What can hang from each mark
K941: K84 K486
K786: K967
K672: K967
K475: K72 K645
K72: K475 K786
K437: K241
K486: K941
K208: K320 K494
K444: K241
K167: K233 K494
K967: K672 K786
K233: K167 K645
K645: K233 K475
K320: K208 K444
K502: K84 K672
K84: K941
K494: K167 K208

Each row was made from one small tree. Brackets hold a mark, then the marks that hang from it, in the order of their numbers. Every link used is in the known rows. Write each row's tree.
Known rows
(K167 K233 (K494 K208)): [ -7  12  -5   2   2   9  -6 -14   8   4  -5 -21   1   5   1  13 -18   3
  -7  12   5  -2   9 -16  -4   8  10  -8  10   4  -3  19 -22  -5 -27  -8
  -8   8   1]
(K84 (K941 K486)): [ -5  15  11   6   2   8  14   1   2   8   5   8  -6   9 -15 -10  -3 -10
  -8  -6  -5 -10   7  -5  -5   3  -9   4   3  -1   7   1   5  -4  -3  -5
 -10  -9  11]
(K72 (K475 K645)): [ -1   4   1   5   8   1  16  19   2   4  -4   3   4   0  22   0   1  -6
   5   5   1  -2   0   4  -9  -4 -11   4   1 -11  -2   1   3   5  10   1
  -5  -7   5]
(K72 (K475 (K645 (K233 (K167 K494)))) (K786 (K967 K672))): [ -7  23   2  24  12 -14  -3  31  10  11   0 -23  11  23  20  28 -14   4
  16  13  -4 -13   7  -5 -31  -5   8  -7  13   7   3   6 -10  16  -4   3
  12 -10  -7]
(K320 (K208 K494) (K444 K241)): [  6  29   4   3  12  -5 -22  -1  13 -11  -6  12  12   4   2  29 -13  21
 -13  -7  -1   6  -3 -14 -11  12 -25   6  12   4  -8  18 -12 -10 -12  -6
  13  11   7]
(K475 (K72 (K786 (K967 K672))) (K645 K233)): [-16  24   8  14   4  11   4   6   4   9   4  -8  15  23  12  18 -16  21
   9   6 -15 -10  -1  -2  -7   8   2  -4   3  22   2   6  21   9   6 -23
  13   2 -14]
(K941 K486): [ -5  10   4   1   0   2   7   4  -2   8  -1   4  -3   7  -6  -4   5  -9
  -4  -2  -6 -13   4  -5  -5   0   0   2   0   3   3   3   3  -3  -2  -6
  -2  -9   9]
(K941 K84 K486): [ -4   7  14   9  -3  -3  -2   5  -1  15  -3   2  -6   2 -21  -7   3   1
  -8  -1  -4 -13  10  -2  -1   9  -5  -5  -3   6  11   3  12  -3   8  -3
 -14 -17   5]
(K672 K967): [ 10   6  -1   4  -2  -9   2   2   0   4  -1   9   1   5  21  -1   2   3
   2   3  -7  -6   5  -2  -4   0  -2  -2   2  -5  -2  -6  -5   3  -4 -13
   4  -4   5]
(K72 K475 K786): [  7   4  -6  -1  -1 -11   2  22  12  -4  -3   3   4  -4  17   9  -4   0
   9  11   2  -2   6   4 -14 -12 -11  -4   8 -14   4   0  -6   6  13   3
   5   4   8]
(K167 K233): [ -5   9  -1   1  -1   5   2 -14  10   3   4 -17   0   2   0  -2  -7  -4
  -1   6  -1   0   2   5   4   3  10  -6   4   2   6  -1  -5  -1 -10 -14
   4   3  -4]
(K233 K167 (K645 (K475 (K72 K786)))): [  8 -13  -2  10   5   0  21  26   9  20  -3  11   6  15  16  19   4   6
 -10   3  -9  -5  -1  -3 -23  -1 -15   8  -4   2   6  -8   7  22   9  -3
  12  -5   2]
(K72 (K475 K645) K786): [  2  13  -2   2   6  -5  10  30   9   4  -3   5   7   5  32   8  -4   0
   3   7  -1  -3  -1   3 -17  -9 -12   1   5 -11   2   0  -3   5  15   5
  -1  -1   2]
(K208 (K320 (K444 K241)) (K494 (K167 K233))): [-14  20  12   9  10   9 -23 -13  19  16   9  -6  15  29   3  19 -15  13
  -9  -5 -10  12 -11  -6  -8  17 -18   3  -1   7   6   1  -7  -5 -20 -18
  17  20   1]
(K233 (K167 (K494 (K208 K320))) (K645 (K475 (K72 K786)))): [  5 -17  -7  14   9   9   6  23   6  32 -11  11   7  23  19  37 -14  13
  -7  12  -4  -3   6 -26 -32  10 -16  20   6  10  -3  17 -12  11 -19  -5
  -3  18   7]
(K72 (K475 (K645 (K233 K167))) (K786 K967)): [  5  18   9  22  12 -15  13  31  10  14   4 -14  15  29  29  21  -9   0
  15  14  -5 -14   2   1 -19  -5  -3   0   9   3  12  -5   1  18  12  -3
  19 -11  -7]
(K502 (K672 (K967 K786))): [ -7  11  -5   8  -8 -11 -10  12   5  -1   9  19   6  -5  13   3  -1   8
  14   4  -4  -3   5  -2  -5   2   5  -1   2 -11  -8  -1  -5   0   2   0
  17  -3  -5]
(K475 K645): [-1  9  4  3  4  6  8  8 -2  9 -2  5  3  9 14  1  0  2 -2 -5 -4  3 -6 -2
 -4  3  0  3 -2  4 -1 -1  3 -2  3  1 -7 -5 -5]
(K645 (K233 (K167 K494))): [ -9   3   5  12   6  -7   3   9   6  11   2 -27   5  14  -5   7  -7  -3
   1   2   0  -7   7  -9  -6  -4  13  -9   2  20   4   3 -14   3 -16   6
   2  -2  -3]
(K167 K233 (K494 (K208 K320))): [ -6   4  -3   4   2  14 -13 -14   7  14  -4 -18   4  11   3  17 -24   4
   3  15   7   3   6 -17  -4  14   8   6  14   4  -4  23 -23 -12 -38 -15
  -9  23   1]
(K645 K233): [ -9   7   5   2   0   1   6  -1   7   2   7 -15   4   9  -5   3  -8  -3
   2   0   2  -2   3   5   8   0   8  -9   0  11   5   1  -1   0   3  -7
   0   4  -3]
(K645 (K233 (K167 (K494 (K208 (K320 (K444 K241)))))) K475): [ -4   7   7  18  18   1  -5  12  21  17   4  -9  18  38  -2  50 -14   9
  -5   2   7   3  17 -19 -18  15  -4   8  16  11  -6  15 -26  -2 -16  -7
  16  32   4]
(K233 (K645 K475)): [ 11  -5  -8   7   3  -5  14  11   2  10  -2   3  -1   3   8  11   2  -3
  -9  -4  -2   3  -5   7  -9   2 -10   6  -4  -8  -7  -7  -5  12  11   4
  -4  -8   3]
(K233 (K167 K494)): [  1  -6   0   8   6  -6  -2   9   0  11  -5 -11   2   6  -3   5   2  -2
  -5   2  -1  -4   3 -16 -14  -3   7  -2   1   8  -1   2 -13   5 -17  11
   3  -7   1]
(K208 (K320 K444) K494): [  3  11   4  -1   7   1 -22  -3   2   8  -1   2   5  17  -4  17 -17   8
  -5   2  -7  11  -9  -6  -6  13 -15  12   4   5  -9   9  -4 -12 -22 -14
   4  25   7]
(K233 (K167 K494) (K645 K475)): [ 12 -11  -8  14   9 -11  11  21   3  21  -6  -8  -2   7   9  16   4  -5
 -10  -3  -4  -2  -1  -9 -25  -2  -2   5  -3   1  -6  -3 -18  16  -7  14
  -4 -17   2]
(K486 (K941 K84)): [ 11   0   8   8  -3  -6  10   5   1   7  -1  -2  -1 -12 -35   4  -7   1
   2  -3  12   4   2   3   6   9 -10  -9  -1   1   7   6  10   4  11   6
 -13 -11   2]
(K72 K786): [ 5  7 -2 -3 -2 -5 -7 10  7  1  1  2  3  4 10 12 -5  5 -5  3 -2  0 -1  0
 -8 -5 -1 -1  5  2  5  0 -7 -1  3  3  1  3 -3]
(K437 K241): [  5   3  10   1   3   1  -3  -4   4   9   2  -4   7   0  13   1   2   7
   6  -9   4   2  -1 -10   2   5  -5  -1   2  -1   6  -3  -1  -8   3  -4
   5   0  -3]
(K502 (K84 K941) (K672 K967)): [  7  21  18  24 -11  -3  -3   9   9   3  11   8  -6  -5   6  -8  -7  -3
   5   1  -1   3   5  -2  10   5 -12  -5  17  -2  -5  -7  16   0  -6  -4
  -8 -12   5]
(K208 (K320 (K444 K241)) (K494 (K167 (K233 K645)))): [-10  21   8  12  11   4 -24 -11  15  24   4 -10   9  25   8  29 -12  11
 -17 -10 -12  14 -20 -10 -12  19 -25  13  -7   3   6  -4  -7   0 -19 -23
   6   8  -3]
(K502 (K84 (K941 K486)) (K672 (K967 K786))): [  0  33  23  19 -11  -6  -2  15  11  10  17  26  -1   1  -4 -11 -10  -3
   8   0  -8 -10   9  -8  -4   7  -8  -3  11  -2   1   1  11  -2  -2  -4
  -3 -13   5]
(K208 (K320 K444) (K494 (K167 K233))): [-14  16   7   1   8   6 -18 -14  15  17   8 -10   5  26  -7  15 -22   3
 -10   7 -10   9 -10  -4  -4  17  -6   1   1   8   8   2  -6   0 -23 -21
  15  15   0]
(K167 K494): [  0   1  -7   2   2   2  -2   4  -1   4  -4 -12   0  -1   3   2  -4   1
  -3   1  -4  -5   1  -9  -6  -2   2  -6  -1   4  -7   6 -14  -3 -12   8
  -7  -2   3]

Write each row's tree
[-13  12   8  12  12  11  20  24   7  24  -1 -14  13  27  21  14 -10  11
  -5   6 -14 -11   2 -17 -14  -2   0  -7   0  31   7   6   1   6  -9  -4
   4   2  -7] => (K475 (K72 K786) (K645 (K233 (K167 K494))))
[-15  14  11   7  10  11 -17 -13  20  11   9   0  11  28  -3  35  -9  10
  -4   2   1  10   1 -15  -2  25  -9   8   8   1  10   5  -9  -3 -13 -27
  19  23  -6] => (K494 (K167 K233) (K208 (K320 (K444 K241))))
[ -6   0  -4   7   4   3  20  -1  15  18   7  -9  -2  16   5   8  -2  -7
 -11  -3  -7   1  -6  11  -8   7  -3  -3  -7  -4   9 -13  -6  20   7  -2
   2 -18  -3] => (K494 (K167 (K233 (K645 K475))))
[ -9  15  10   9  12   9 -18  -9  16  20   4  -4   6  25   2  44  -6   9
 -11  -5  -1  14  -7 -15  -7  30 -17  18   1  -2   8   2  -8   3 -12 -28
   7  10 -11] => (K494 (K167 (K233 K645)) (K208 (K320 (K444 K241))))
[ -5  15   3  11   3  13  -3   8  -2   8  -2  10   9  13  18  15  -8  22
   6   5 -16 -10  -4  -8 -15   8  -5   4   1  11  -2   5  21  10   4 -19
  12  -5  -9] => (K475 (K72 (K786 (K967 K672))) K645)
[ -9   8   7   2  12   2 -20   1   4  14   5   7   4  27  -5  15 -14   5
 -11  -1 -11  11 -13  -8  -8  14 -16   6  -4   9   3   5  -3  -1 -13  -5
  11  14   5] => (K208 (K320 K444) (K494 K167))
[-16  10   6   7   2   7  -3 -12   9  11   4 -11   5  14   3  -8 -16   3
 -13   2  -7  -2  -9  -2  -3   4  -1  -8  -6  10  11   3  -3   5 -10   0
   3  -7   1] => (K208 (K494 (K167 K233)))
[ 17   8  -8   8   2 -16  -2  20   5  -1  -1  -2   6   4  22  13  -5   3
  13  15  -3 -12   2   4 -17  -7 -14  -1  11 -16   1  -1  -1  15  15  -6
  14  -8   7] => (K72 K475 (K786 K967))
[  1   4   8  13  15   1 -25   5   9  15  -5   2  12  22  -1  46  -4  12
  -2   0   4   6   7 -33 -19  18  -9  17  13   6  -6  15 -20  -6 -30  -9
  12  24   0] => (K233 (K167 (K494 (K208 (K320 (K444 K241))))))
[  6   4   6  15  17  -3 -24  10   5  22 -10  -2   5  19   3  52  -2  12
  -8  -6   2  10  -2 -35 -22  21 -16  25   6   1  -8  11 -21  -1 -27 -11
   3  11  -4] => (K233 (K167 (K494 (K208 (K320 (K444 K241))))) K645)
[  4   0   4  17   5  -1  22  17  13  15   9  -7  18  35  11  21 -10  11
   3  13 -12 -19   9   0 -12  -1  -3  -3   6  17  11  -4  10  22  11 -14
  32   4   3] => (K645 (K233 K167) (K475 (K72 (K786 K967))))
[-15  16  15  22   7   5   6  11   5  14   3  -6  15  33   9  22 -11  17
  10   9 -13 -13   1  -7 -14   5   9   0   2  25   9   3  21  16   0 -19
  24  -3 -17] => (K475 (K72 (K786 (K967 K672))) (K645 (K233 K167)))
[ -5   7   3   2   4  18  15  18   2  12  -3  12  10  12  24   6  -4  13
  -7   2 -13  -5  -4  -7  -9   2 -12   1  -2  11   2   2  14   2   6  -8
   1   5  -4] => (K475 (K72 K786) K645)
[ -6   4  -2   1   2  10  25  16  18   6   8  -2  14  18  11  10 -12  10
  -6   8  -7 -10   9   8  -3  -4  -7 -11   3  14   2   1   6   7  16 -12
  11  17   6] => (K645 K233 (K475 (K72 K786)))
[-13  -3   1  11   6  19  24  -4  11  23   0  -3   5  17  11  -3 -12   7
 -20   1 -17  -3 -10   1 -11   9 -19  -3 -16   8   4  -2   7  19  -1  -9
   1  -8   8] => (K208 (K494 (K167 (K233 (K645 (K475 K72))))))
[  4 -14  -5   8   4  10  28  10   0  12  -4   8   2   0   8   4   3   6
  -8  -2  -8  -5  -1   2  -7   6 -19   6  -8  -4  -8  -4  12  16  10 -11
  -1  -3   8] => (K233 (K645 (K475 K72)))
[  3  -5  -5  -2   0  11  21  17  11   4   1  14   9   8  12   6  -4  11
  -7   7  -8  -7   5   3 -11  -3 -14  -3   3   3  -2   0   6   9  14  -5
  11  12   9] => (K645 (K475 (K72 K786)))
[ -7  17   5   7  10   2 -18 -10  10  26   5 -12  -2  25  -2  22 -18   1
 -15   0 -11  15 -18  -4  -9  21 -15   9  -7   4   6  -2  -7   6 -23 -26
   5   6  -5] => (K208 (K320 K444) (K494 (K167 (K233 K645))))
[-11  22  15  19  22   9 -10  13  12  23  -1 -12  18  40  11  48 -13  12
  -4  -3   1   4   5 -27 -15  21  -5  13  12  20  -3  17 -19 -10 -24 -13
   7  26 -10] => (K475 (K645 (K233 (K167 (K494 (K208 (K320 (K444 K241))))))))
[ -4  13  15  19   9   6  17  17   3  21   5  -7  17  38  22  19  -8  13
   4   9 -18 -16  -3  -9 -11   4  -1   0   2  25  11  -4  19  15   5 -18
  21  -7 -10] => (K475 (K72 (K786 K967)) (K645 (K233 K167)))
[  5  18  11  15 -13 -15 -17  13   9   1  12  17   4  -8  13  -5  -5   9
  15   6  -4   0   4  -5   2   3  -1  -5   9  -3  -5   0   4   1   5   0
   5  -4  -6] => (K502 K84 (K672 (K967 K786)))
[  8  25   0  -5  10  -4 -17   0   8 -11  -6   7   3   4  -5  22 -19  10
 -16   7  -2   3  -2 -10  -7  12 -16   4  13   4  -5  19 -12  -6 -15  -8
   9   7   7] => (K320 (K208 K494) K444)
[-12 -12   6   6   4   9  -9  -3   0  15   3  15   3  22  -1  13  -9   5
   6   5   3   6   2 -13  -3  16  -3  12   2   8  10  13   0   0  -3  -1
  -3  13  -2] => (K494 K167 (K208 K320))
[ -5  23   9   4  13  -4 -20   3  16  -5  -1  17  12  16   2  24 -10  20
 -15 -10  -7   5  -7 -16 -13  14 -26   2   4   8   2  12  -9  -1  -1   3
  17   2   5] => (K320 (K208 (K494 K167)) (K444 K241))
[-12   6  11  17  15   9   3   9   2  29  -3 -12  11  33  10  25 -18   4
   5   7   5   0   5 -22 -11  12  10  11   9  24  -1  21 -15  -8 -28  -3
  -9  17  -7] => (K475 (K645 (K233 (K167 (K494 (K208 K320))))))
[ -2  17  -3  -3  10  10 -20 -11  13  10   1 -18   2  16  -6  34 -23   1
  -6  17   4   5   7 -19  -4  22   4   4  18   3  -7  19 -26 -10 -39 -30
   3  27  -3] => (K167 K233 (K494 (K208 (K320 K444))))
[-19   2  14  16  15  22  23  11   2  20  -6 -11  12  27   9  15 -14  10
  -6   7  -2 -12  11 -27  -7  11   4   1   0  30   0  19   2   3 -15  -6
  -3   4  -4] => (K475 K72 (K645 (K233 (K167 (K494 K208)))))
[  0  31  23  25 -10  -1   3  13   6  12   9  12 -10   4  -1 -12  -2 -10
   1  -1  -8 -11   8  -6   4   6 -15  -4  15   3  -2  -2  17  -3  -6  -8
 -11 -21  14] => (K502 (K84 (K941 K486)) (K672 K967))
[ -8  -1   9  -1  12   4 -16  -2   6  10   6  13   1  28 -10  30 -10   2
  -3   7   1   9   0 -16  -3  23  -7  13   5   4   6   9  -3   2  -6 -12
  10  17  -3] => (K494 K167 (K208 (K320 K444)))
[ -4  -3   0  13  10  -5  19  16  14  15   6 -21   8  20   1  11  -8  -6
  -1   4   1  -6  11  -2 -12  -5  11 -10   5  15   2   0 -20  11  -7  14
   8   2   4] => (K645 (K233 (K167 K494)) K475)
[  2  11  -6  11  -1   5   3  -1  13  10   1  -8   7   9  12  24 -13  15
   0  14 -14  -7   0   5 -16  10  -5   1   5  -1  -2  -2   9  22   1 -32
  18  -7  -6] => (K167 (K233 (K645 (K475 (K72 (K786 (K967 K672)))))))
[  3   6   4  -3   8   3 -18  -4   4   4   0   7   2  15  -9  33 -14   3
  -2  10   7   7   6 -14  -2  22  -7  17  14  -1  -5  13  -6  -7 -15 -23
   5  26  -1] => (K494 (K208 (K320 K444)))
[  4  27  -2   3  14  -4   1   1  23   8   0   0   2  18   2  28 -20   4
 -25   4 -10   7  -9   2 -15  19 -16   0   5   4   3   5 -18  15  -7  -9
  12  -9   3] => (K320 (K208 (K494 (K167 (K233 (K645 K475))))) K444)
[  6   4  -7   6   1   2  15  -3  13  13   1 -13   0   4   9   9  -4  -5
  -9   2  -1   3  -3  11  -6   4  -1   2   0  -8  -1  -8 -10  10  -1 -10
  -1  -6  -1] => (K167 (K233 (K645 K475)))
[ -8  -1   3   6  14  21  14  -5  16  26   5   3   3  29  -2  33 -13   3
 -12  10  -7   4   0  -9  -6  32 -17  14   0   3   4   4   3  17  -6 -37
  13  14  -1] => (K494 (K167 (K233 (K645 (K475 K72)))) (K208 (K320 K444)))
[  4  17  -6   3  10   5 -20 -11   9  18  -4 -22  -4  12  -4  44 -20   0
 -11  10   2   9  -1 -20  -7  26  -5  12  11   1  -9  15 -23  -4 -38 -33
  -8  16  -6] => (K167 (K233 K645) (K494 (K208 (K320 K444))))
[ -1  -2 -10   8   5  21  23  -4   9  18 -10 -14   3   4  11  17 -15   9
 -16  10  -3  -7   7 -17  -9  13  -8   1   1   2 -12  16 -11   9 -16 -19
  -9   3   7] => (K167 (K233 (K645 (K475 K72))) (K494 K208))
[-12  10   3   9   3   3  -6 -10   6  20   0 -16   0  13   9   2 -13   1
 -18  -3 -10   3 -17  -5  -8   7  -7  -2 -14   6   9  -3  -2  10 -10  -4
  -7 -17  -2] => (K208 (K494 (K167 (K233 K645))))
[  3  11   1   4  11   7 -26   0   6   8  -3   2  10  14   3  42 -11  16
  -4  -2   4   7   4 -27 -11  20 -16  12  11   2 -15  19 -21 -14 -26 -14
   2  30   3] => (K167 (K494 (K208 (K320 (K444 K241)))))
